What can hang from each mark
z746: z314 z691
z511: z773
z691: z423
z554: z423
z314: z746
z416: z314
z773: z511
z628: z423 z773
z423: z554 z637 z691 z785 z861 z896
z861: z423

Every row comes from one small tree of marks. Brackets hold a mark, then the marks that hang from it, in the order of their numbers. Every link used is in the known rows. Which tree was each row made from?
In the rows, zero is written as 100.
Known rows
(z511 z773): 100; 107; 91; 80; 112; 126; 87; 50; 59; 107; 66; 92; 86; 102; 98; 101; 100; 84; 76; 122; 104; 126; 85; 104; 145; 103; 90; 113; 151; 51; 75; 150; 78; 89; 103; 138; 130; 96; 119; 107; 71; 112; 104; 99; 93; 119; 93; 100; 111; 109
(z691 (z423 z637 z785 z861 z896)): 102; 114; 110; 94; 92; 87; 87; 78; 84; 111; 113; 95; 102; 118; 112; 94; 108; 116; 80; 81; 136; 108; 108; 78; 123; 113; 127; 119; 105; 85; 94; 100; 91; 101; 93; 92; 88; 130; 72; 70; 112; 107; 110; 101; 46; 93; 101; 125; 102; 96
(z628 (z423 z637 z785) (z773 z511)): 116; 127; 134; 106; 112; 93; 66; 57; 117; 142; 80; 104; 107; 97; 115; 120; 104; 89; 54; 70; 97; 81; 103; 124; 148; 114; 73; 125; 110; 88; 62; 129; 90; 101; 83; 102; 115; 110; 93; 110; 113; 116; 107; 103; 84; 77; 105; 109; 106; 126
(z628 (z423 z691 z861) (z773 z511)): 118; 122; 129; 107; 104; 88; 67; 55; 94; 145; 105; 104; 116; 89; 109; 126; 112; 86; 61; 74; 90; 86; 102; 137; 149; 108; 75; 125; 118; 56; 96; 132; 39; 85; 90; 120; 115; 109; 144; 124; 109; 99; 101; 105; 88; 65; 104; 107; 107; 122
(z554 (z423 z637 z691 z785 z861 z896)): 119; 112; 115; 96; 81; 75; 119; 65; 66; 112; 157; 96; 116; 119; 121; 105; 105; 101; 62; 81; 136; 111; 113; 99; 140; 125; 134; 97; 115; 90; 92; 97; 69; 91; 96; 85; 76; 116; 96; 118; 117; 102; 73; 107; 37; 103; 98; 126; 100; 98
(z416 (z314 (z746 (z691 (z423 z554 z637 z861))))): 86; 84; 100; 95; 76; 83; 106; 108; 107; 105; 101; 117; 77; 105; 107; 91; 106; 114; 125; 155; 89; 108; 101; 86; 115; 97; 109; 140; 91; 62; 96; 102; 125; 42; 88; 73; 81; 96; 61; 75; 123; 106; 133; 119; 76; 106; 100; 111; 94; 86
(z691 (z423 z785)): 101; 112; 68; 91; 109; 114; 76; 67; 107; 95; 54; 90; 97; 102; 118; 104; 107; 102; 91; 105; 110; 121; 93; 77; 120; 107; 105; 83; 118; 67; 85; 118; 74; 95; 91; 126; 117; 95; 102; 83; 83; 114; 118; 93; 71; 115; 95; 105; 102; 94
(z628 (z423 z637 z691 z861 z896) z773): 120; 113; 153; 97; 100; 82; 92; 55; 70; 117; 132; 98; 112; 124; 111; 117; 101; 101; 67; 94; 110; 93; 113; 128; 144; 113; 88; 152; 111; 69; 99; 120; 65; 74; 91; 107; 88; 145; 115; 109; 117; 100; 91; 116; 77; 78; 105; 111; 106; 96
(z746 (z691 (z423 z554 z637 z785 z861))): 102; 114; 96; 110; 94; 82; 116; 92; 98; 116; 110; 109; 101; 104; 109; 88; 113; 126; 108; 136; 113; 120; 108; 103; 108; 117; 122; 104; 78; 71; 85; 81; 115; 95; 76; 67; 78; 110; 46; 74; 117; 113; 97; 100; 46; 108; 111; 99; 88; 85
(z628 (z773 z511)): 101; 117; 110; 107; 118; 110; 53; 57; 105; 130; 68; 94; 98; 81; 100; 118; 104; 77; 79; 84; 90; 101; 94; 111; 137; 109; 73; 121; 119; 63; 74; 143; 70; 87; 95; 127; 135; 99; 124; 114; 89; 103; 104; 102; 94; 98; 95; 107; 112; 133
(z423 z554 z637 z691 z785): 109; 106; 83; 104; 86; 89; 124; 59; 91; 111; 122; 95; 102; 131; 129; 101; 103; 105; 90; 146; 111; 115; 109; 90; 126; 139; 126; 91; 97; 78; 94; 90; 96; 105; 77; 74; 92; 100; 77; 92; 107; 128; 85; 95; 51; 122; 103; 116; 95; 85
(z314 (z746 (z691 z423))): 90; 88; 65; 98; 100; 109; 83; 82; 117; 99; 44; 85; 85; 77; 120; 95; 106; 112; 136; 116; 67; 107; 90; 75; 118; 78; 74; 114; 113; 65; 71; 146; 76; 59; 110; 118; 124; 78; 92; 87; 86; 108; 139; 103; 96; 124; 106; 85; 100; 94
(z416 (z314 (z746 (z691 z423)))): 82; 90; 82; 93; 93; 105; 78; 99; 123; 92; 45; 98; 70; 83; 113; 92; 105; 102; 131; 122; 76; 108; 85; 76; 131; 78; 83; 107; 124; 59; 76; 147; 94; 37; 106; 122; 107; 74; 109; 88; 92; 104; 146; 109; 91; 113; 97; 104; 104; 85
(z861 (z423 z637 z691 z785 z896)): 119; 106; 110; 100; 99; 92; 131; 59; 71; 101; 120; 75; 121; 125; 143; 95; 105; 107; 105; 85; 124; 120; 106; 70; 149; 124; 123; 80; 118; 95; 80; 115; 73; 69; 99; 101; 86; 130; 113; 88; 98; 128; 82; 105; 57; 111; 113; 126; 102; 78
(z746 z314 (z691 z423)): 99; 108; 69; 89; 108; 107; 90; 96; 99; 111; 72; 87; 94; 80; 108; 89; 115; 146; 148; 125; 73; 105; 94; 106; 112; 89; 102; 116; 95; 56; 62; 135; 81; 51; 86; 111; 97; 74; 104; 95; 85; 110; 104; 99; 78; 109; 105; 97; 106; 83
(z416 (z314 z746)): 92; 89; 76; 77; 88; 109; 72; 66; 113; 92; 46; 102; 70; 111; 117; 99; 96; 78; 93; 120; 79; 112; 87; 71; 145; 92; 91; 110; 143; 64; 88; 152; 89; 44; 116; 120; 119; 89; 126; 103; 86; 100; 137; 102; 94; 112; 83; 129; 113; 95
(z861 (z423 z554 z637 z691 z785 z896)): 121; 104; 112; 103; 93; 81; 148; 58; 53; 104; 137; 81; 117; 138; 135; 89; 105; 111; 106; 112; 132; 124; 110; 71; 139; 142; 135; 82; 98; 92; 91; 97; 97; 81; 85; 81; 73; 126; 93; 88; 112; 124; 78; 106; 55; 115; 117; 133; 96; 83
(z746 z314 (z691 (z423 z785 z861 z896))): 107; 117; 99; 86; 97; 94; 104; 98; 82; 125; 120; 94; 101; 88; 101; 83; 112; 156; 118; 86; 109; 96; 106; 92; 111; 92; 142; 80; 94; 63; 70; 112; 75; 63; 95; 100; 72; 110; 119; 85; 114; 107; 92; 100; 50; 82; 107; 118; 100; 77
(z746 z314 (z691 (z423 z637 z861))): 102; 113; 88; 87; 94; 94; 97; 106; 103; 122; 100; 101; 109; 81; 105; 92; 109; 155; 142; 138; 82; 104; 98; 127; 109; 93; 111; 147; 87; 56; 72; 111; 96; 48; 84; 76; 80; 95; 73; 94; 101; 110; 104; 101; 63; 97; 108; 97; 103; 84
(z314 (z746 (z691 (z423 z861)))): 92; 90; 65; 90; 95; 101; 78; 87; 105; 107; 67; 98; 91; 72; 111; 95; 104; 114; 120; 113; 81; 105; 94; 86; 122; 77; 87; 116; 110; 69; 86; 137; 73; 49; 115; 112; 114; 92; 98; 79; 91; 100; 136; 101; 81; 108; 107; 88; 103; 101
(z416 (z314 (z746 (z691 (z423 z785 z861))))): 86; 88; 87; 90; 76; 97; 90; 92; 123; 108; 63; 117; 74; 95; 117; 92; 108; 109; 102; 111; 94; 99; 96; 76; 128; 83; 115; 74; 128; 67; 86; 126; 91; 46; 114; 108; 86; 95; 122; 74; 107; 107; 137; 111; 78; 89; 95; 112; 100; 76
(z746 z314 (z691 (z423 z896))): 103; 114; 90; 94; 112; 102; 95; 99; 85; 109; 93; 77; 89; 78; 103; 82; 110; 145; 149; 102; 93; 104; 99; 93; 111; 89; 107; 118; 92; 56; 64; 133; 78; 60; 93; 114; 89; 92; 106; 102; 99; 107; 93; 100; 70; 104; 106; 111; 102; 87
(z628 (z423 z637 z785) z773): 113; 114; 118; 95; 112; 97; 76; 57; 96; 117; 60; 109; 96; 116; 114; 121; 102; 87; 56; 86; 89; 103; 104; 121; 148; 105; 73; 125; 117; 80; 73; 120; 96; 76; 88; 107; 104; 128; 88; 104; 99; 112; 107; 103; 89; 92; 101; 105; 106; 88

Write each row's tree
106; 111; 115; 91; 95; 86; 106; 98; 83; 119; 125; 97; 107; 83; 103; 85; 108; 157; 142; 105; 99; 104; 102; 104; 108; 96; 122; 143; 80; 66; 74; 117; 96; 59; 87; 84; 66; 112; 79; 90; 117; 105; 95; 108; 55; 87; 111; 112; 99; 84 -> (z746 z314 (z691 (z423 z637 z861 z896)))
103; 118; 100; 90; 101; 103; 85; 73; 82; 111; 103; 92; 100; 114; 105; 94; 110; 111; 87; 74; 135; 112; 104; 68; 120; 115; 126; 90; 109; 71; 100; 105; 68; 95; 99; 117; 95; 119; 106; 80; 103; 102; 107; 100; 54; 94; 98; 126; 103; 86 -> (z691 (z423 z785 z861 z896))
89; 80; 73; 106; 86; 94; 110; 86; 105; 107; 83; 94; 88; 82; 116; 97; 108; 118; 142; 150; 69; 113; 97; 80; 124; 98; 82; 136; 77; 75; 79; 114; 119; 71; 85; 86; 101; 83; 39; 75; 103; 112; 133; 105; 82; 132; 110; 90; 91; 103 -> (z314 (z746 (z691 (z423 z554 z637))))
95; 111; 69; 97; 105; 105; 94; 64; 95; 100; 80; 96; 88; 116; 103; 100; 108; 106; 94; 122; 113; 124; 99; 69; 113; 117; 119; 90; 102; 62; 95; 101; 97; 106; 82; 101; 105; 92; 86; 81; 92; 116; 106; 91; 67; 123; 101; 113; 96; 91 -> (z691 (z423 z554 z785))
92; 88; 76; 100; 85; 97; 97; 88; 126; 102; 55; 98; 90; 89; 132; 96; 103; 115; 125; 115; 79; 101; 96; 78; 123; 88; 90; 102; 98; 88; 62; 125; 104; 66; 103; 96; 106; 92; 65; 75; 103; 120; 136; 103; 81; 120; 111; 91; 98; 88 -> (z314 (z746 (z691 (z423 z637 z785))))
104; 114; 108; 97; 97; 76; 108; 74; 76; 109; 134; 100; 102; 133; 105; 95; 110; 114; 85; 108; 138; 122; 115; 70; 117; 126; 135; 118; 83; 83; 106; 80; 106; 110; 80; 76; 80; 124; 56; 71; 121; 106; 97; 102; 42; 98; 104; 130; 90; 95 -> (z691 (z423 z554 z637 z785 z861 z896))
93; 91; 66; 95; 84; 101; 89; 83; 115; 115; 63; 102; 93; 81; 120; 94; 110; 119; 107; 99; 88; 105; 95; 76; 127; 83; 100; 78; 110; 74; 82; 125; 76; 64; 109; 106; 107; 98; 103; 70; 98; 112; 135; 99; 74; 99; 106; 96; 98; 81 -> (z314 (z746 (z691 (z423 z785 z861))))
117; 127; 127; 102; 115; 96; 61; 54; 104; 151; 82; 113; 105; 94; 97; 119; 110; 87; 36; 58; 101; 87; 104; 126; 150; 109; 84; 98; 120; 71; 79; 122; 62; 93; 99; 113; 116; 122; 131; 112; 107; 99; 111; 97; 86; 60; 103; 113; 105; 129 -> (z628 (z423 z785 z861) (z773 z511))
95; 89; 76; 90; 86; 109; 81; 84; 113; 102; 42; 99; 70; 90; 115; 90; 96; 95; 112; 120; 73; 100; 89; 82; 139; 82; 83; 101; 137; 56; 68; 150; 94; 39; 112; 115; 110; 85; 129; 111; 89; 108; 127; 103; 95; 111; 89; 116; 104; 90 -> (z416 (z314 (z746 z691)))
115; 106; 89; 92; 110; 94; 129; 49; 51; 105; 102; 81; 107; 131; 113; 90; 112; 100; 99; 93; 125; 136; 99; 58; 132; 132; 129; 70; 113; 87; 79; 113; 91; 85; 103; 108; 90; 135; 120; 93; 91; 115; 100; 102; 67; 117; 109; 134; 102; 94 -> (z861 (z423 z554 z785 z896))
112; 115; 113; 94; 83; 79; 112; 62; 79; 110; 143; 96; 106; 119; 129; 92; 96; 112; 72; 93; 130; 104; 114; 93; 136; 129; 137; 94; 116; 84; 98; 102; 60; 94; 90; 91; 80; 127; 101; 93; 119; 116; 79; 93; 42; 90; 100; 131; 105; 86 -> (z423 z637 z691 z785 z861 z896)
113; 104; 76; 95; 100; 111; 112; 58; 81; 98; 82; 86; 115; 118; 140; 98; 107; 100; 108; 100; 106; 116; 98; 83; 144; 118; 118; 52; 131; 78; 80; 126; 57; 67; 103; 119; 103; 113; 143; 97; 81; 128; 96; 96; 75; 113; 112; 117; 112; 77 -> (z861 (z423 z691 z785))
99; 108; 66; 90; 109; 97; 109; 93; 85; 117; 92; 90; 92; 79; 97; 89; 113; 148; 157; 140; 82; 120; 95; 100; 105; 95; 115; 113; 82; 47; 74; 115; 102; 65; 74; 92; 94; 81; 86; 95; 100; 113; 101; 98; 80; 116; 112; 102; 94; 89 -> (z746 z314 (z691 (z423 z554)))
111; 113; 113; 88; 99; 87; 82; 64; 69; 108; 118; 93; 107; 116; 109; 89; 98; 100; 78; 99; 115; 116; 102; 95; 131; 119; 102; 145; 110; 69; 91; 114; 74; 87; 102; 91; 96; 138; 87; 103; 98; 101; 92; 99; 52; 94; 99; 129; 108; 104 -> (z423 z637 z861 z896)
91; 88; 88; 100; 81; 78; 117; 83; 80; 118; 116; 99; 87; 95; 104; 85; 105; 126; 102; 101; 112; 104; 111; 57; 124; 95; 125; 78; 90; 80; 91; 106; 94; 85; 102; 94; 86; 114; 88; 66; 121; 105; 114; 102; 62; 102; 111; 109; 88; 86 -> (z314 (z746 (z691 (z423 z554 z785 z861 z896))))
93; 91; 79; 95; 80; 89; 98; 86; 113; 110; 73; 108; 95; 92; 128; 95; 108; 119; 112; 108; 83; 99; 100; 88; 122; 89; 99; 106; 97; 83; 77; 113; 93; 59; 105; 86; 93; 105; 64; 66; 111; 115; 127; 103; 68; 105; 110; 91; 96; 84 -> (z314 (z746 (z691 (z423 z637 z785 z861))))
104; 109; 107; 97; 104; 81; 120; 96; 78; 113; 128; 83; 92; 96; 98; 82; 110; 157; 154; 137; 98; 112; 104; 95; 108; 105; 118; 145; 61; 67; 68; 105; 123; 69; 69; 79; 72; 99; 50; 91; 115; 112; 87; 107; 62; 110; 113; 109; 91; 92 -> (z746 z314 (z691 (z423 z554 z637 z896)))
108; 111; 89; 98; 88; 78; 127; 47; 63; 117; 159; 97; 99; 136; 108; 89; 102; 110; 72; 106; 139; 115; 119; 78; 135; 140; 144; 68; 108; 73; 113; 91; 60; 110; 91; 95; 82; 119; 123; 95; 118; 111; 77; 91; 44; 100; 101; 132; 95; 86 -> (z423 z554 z691 z785 z861 z896)
96; 114; 89; 108; 103; 90; 117; 83; 81; 111; 107; 82; 89; 103; 97; 81; 112; 119; 115; 99; 127; 112; 108; 70; 111; 116; 120; 82; 94; 75; 78; 109; 101; 97; 83; 102; 89; 93; 91; 80; 106; 109; 94; 97; 57; 113; 111; 103; 94; 87 -> (z746 (z691 (z423 z554 z785 z896)))
112; 110; 112; 102; 80; 67; 134; 53; 60; 119; 163; 101; 108; 136; 117; 90; 100; 114; 72; 116; 141; 110; 117; 87; 127; 138; 141; 98; 97; 79; 107; 85; 83; 105; 84; 69; 72; 129; 91; 86; 124; 115; 78; 96; 38; 94; 107; 129; 97; 87 -> (z423 z554 z637 z691 z785 z861 z896)
111; 110; 72; 95; 96; 110; 108; 66; 84; 102; 105; 88; 112; 107; 120; 113; 107; 94; 80; 85; 115; 113; 102; 101; 137; 109; 115; 67; 137; 70; 86; 118; 63; 84; 96; 109; 110; 84; 127; 131; 85; 110; 84; 97; 59; 120; 92; 116; 102; 95 -> (z554 (z423 z691 z785))
115; 102; 87; 101; 84; 98; 112; 67; 96; 103; 108; 92; 111; 114; 128; 111; 104; 93; 81; 106; 112; 113; 107; 106; 128; 117; 110; 91; 131; 78; 79; 108; 80; 81; 88; 93; 93; 92; 88; 126; 99; 115; 85; 99; 53; 121; 94; 112; 98; 99 -> (z554 (z423 z637 z691 z785))
114; 107; 108; 98; 92; 92; 110; 64; 65; 94; 138; 74; 120; 112; 124; 107; 97; 95; 93; 100; 115; 114; 109; 100; 136; 114; 97; 130; 124; 73; 86; 119; 71; 79; 88; 96; 93; 102; 91; 137; 97; 97; 76; 106; 56; 124; 95; 123; 101; 110 -> (z554 (z423 z637 z691 z896))
